(in the rows, 128 means zero)
Known rows, with every step that occurs:
pumeb -> nonag: [110 140 122 138 115 138  91 134 110 144 158 134 183 126 166 119 153 128
  96 142 124]
babez -> ropit -> vava -> pumeb -> nonag: [113 202 110 166 123 165 123 139  90 117 161 187 169 131 147 132 113 214
  88 174  91]
babez -> ropit -> pumeb: [141 162 103 122 137 144 111 110 136 119 180 168 133 133 139 165 126 154
 114 154 140]
ropit -> pumeb -> babez -> vava -> meso -> nonag: [142 163 136  80 166 121  33 134  78 162 191 157 117 100  91 213 116 139
 153 133 183]
vava -> nonag -> ropit -> pumeb: [126 120 116 138 112 132 133  31 153 180 130  99  93 150 101 137 138 146
 141 132 147]
ropit -> pumeb -> nonag: [147 141 136 115 129 145  88 126 104 171 181 155 147 104 159 153 167 121
 107 139 138]
babez -> vava -> pumeb -> nonag: [135 152 129 146 160 163  96 163  81 170 116 168 167 126 148 136 152 157
  85 144 121]
ropit -> pumeb -> babez: [175 133 148  90 136 144  84 125 102 147 203 136 116 107 127 173 171 125
 167 125 180]
meso -> nonag -> ropit -> vava -> pumeb: [132 189 104 150 116 129 122 103 115 154 141 125 140 119  67 106  74 196
 152 170  97]
meso -> pumeb -> nonag: [113 159 176 129 146 166  73 168  99 170 169 147 189 127 150 103 141 151
 115 143 172]
pumeb -> babez -> vava: [139 117 165  96 161 161  75 175  92 137 171 123 147 152 111 170 134 122
 150 127 182]
babez -> vava: [126 112 154 114 173 154 119 172 111 148 115 131 126 151 108 158  99 116
 114 128 141]
nonag -> ropit: [146 136 102 135 122 124 130  82 148 160 128  84 150 154 116 108 115 147
 165 139 117]
meso -> ropit -> vava -> nonag: [ 97 140 176 147 101 173 146 131  74 105 145 113  87 165  93 136  75 112
 139 172 100]
meso -> pumeb: [127 149 182 118 158 158 106 161 114 156 141 141 138 130 117 108 117 154
 146 131 178]
meso -> nonag -> babez -> vava -> pumeb: [142 157 127 154 127 124  56 144 136 141 122 143 120 140  89 129 128 126
  93 159 127]
meso -> babez: [128 116 141 104 119 153  73 126 117 112 152 116 107 143  96 111 128 108
 160 117 129]
pumeb -> babez -> vava -> meso: [125 147 140 102 165 123  62 142  79 140 151 134 133 130 115 186 122 146
 156 116 163]
pumeb -> babez -> ropit -> vava -> meso: [110 193 120 121 130 130  84 124  84  90 192 153 143 134 120 176  93 201
 153 141 139]
pumeb -> nonag -> babez -> ropit: [120 157 108 167  88 134  49 119 153 117 175 129 191 171 175 119 166 129
  64 162 114]
vava -> pumeb -> babez -> ropit: [153 187  86 150 118 151  89 112 103 103 177 175 169 126 150 134 179 207
 137 158 146]
vava -> nonag -> ropit: [101 122 108 152 100 128 138  38 158 160 109  86 122 169 102 110 126 150
 139 131 140]

Rows:
[152 178  78 170 108 139 107  80 112 177 130 137 191 122 163  92 178 190
 129 158  98]
vava -> pumeb -> nonag -> ropit
[152 187 120 147 104 109  40  88  84 137 166 128 118 122 170 162 154 102
 132 162  81]
vava -> meso -> ropit -> pumeb -> nonag -> babez
[140 142 140 142 145  98  71 125 133 145  88 117  91 155 115 161 120 116
 110 115 114]
nonag -> babez -> vava -> meso
[166 127 165 122 139 147  55 148 119 184 168 136 125 142 146 165 169  87
  87 139 140]
ropit -> pumeb -> nonag -> babez -> vava
[141 144 140 130 129 143 157 109 122 159 131  87 123 154  83 116  70 164
 171 140 102]
nonag -> ropit -> vava
[116 106 147 116 136 160  84 103 114 166 155  87 139 183  90 152 131 139
 157 133 191]
pumeb -> babez -> vava -> nonag -> ropit
[158 174 121 152 128 145 165  98 109 166 110 118 118 133  95 106  99 203
 172 147  84]
nonag -> ropit -> vava -> pumeb
[ 84 100 157 129 152 153 125 128 124 152  97 129 103 165  94 158 106 119
  93 124 162]
babez -> vava -> nonag
[165 165 113 140 119 139 101 116  91 133 156 159 139 105 141 126 192 181
 156 133 145]
vava -> pumeb -> babez
[139 149 111 161  98 122  81 110 175  96 151 123 134 172 142 128 143 132
  95 152 119]
nonag -> babez -> ropit
[177 140 110 111 132 133 125  72 140 184 151 100 121 135 114 136 128 143
 172 139 130]
nonag -> ropit -> pumeb
[172 138 145 156 138 135  92 143 134 153  92 139 101 154 119 133 163 128
 104 131 114]
nonag -> babez -> vava -> pumeb
[107 166 133 138 130 156 141 148 117  96 155 153 136 154 111 148  65 175
 115 157 112]
babez -> ropit -> vava
[112 143 110 118 118 165  60 118 132  82 177 136 135 167 108 120 111 137
 140 142 130]
meso -> babez -> ropit
[171 176 128 139 121 153 133 100  90 161 152 112 134 134  93 116 122 208
 194 145 116]
nonag -> ropit -> vava -> pumeb -> babez
[173 121 170  77 169 164  76 160  87 164 191 140 114 129 108 195 149 112
 156 125 191]
ropit -> pumeb -> babez -> vava
[109 109 141 168  81 118 108  70 172 131 102 105  79 169 117 119 163 110
  94 121 141]
vava -> nonag -> babez
[ 98 104 135 138 148 153 126  92 139 178  98  94 121 187  83 140  96 134
 121 132 153]
babez -> vava -> nonag -> ropit
[114 164 120 127 118 129 117 115 124 148 158  94 143 139  53 116  46 159
 155 165 111]
meso -> nonag -> ropit -> vava
[ 84 126 170 140 114 148 166 116 110 128 112 129  72 145  80 139  85 148
 113 126 128]
ropit -> vava -> nonag
[114 138 186 163  81 161 123 124  98 103 141  95  72 180  95 130  96  93
 130 170  93]
meso -> ropit -> vava -> nonag -> babez
[126 174 165 115 151 176  55 162 106 122 216 150 183 150 129 128 130 185
 158 150 217]
meso -> pumeb -> babez -> ropit
[122 202 161 158 131 128  78 131 131 117 142 147 104 158 112 139  82 186
 120 143 124]
nonag -> babez -> ropit -> vava -> meso -> pumeb
[ 88 164 114 117 172 103  71 140  98 143 111 148 127 119  87 175  61 143
 112 134 129]
babez -> vava -> meso -> nonag
[128 156 111 120 118 151  71 129 119  91 209 139 182 154 141 151 141 163
 140 152 167]
pumeb -> babez -> ropit
[145 159 111 152 157 161  97 127  94 193 117 137 179 145 137 127 142 172
 114 156 115]
babez -> vava -> pumeb -> nonag -> ropit
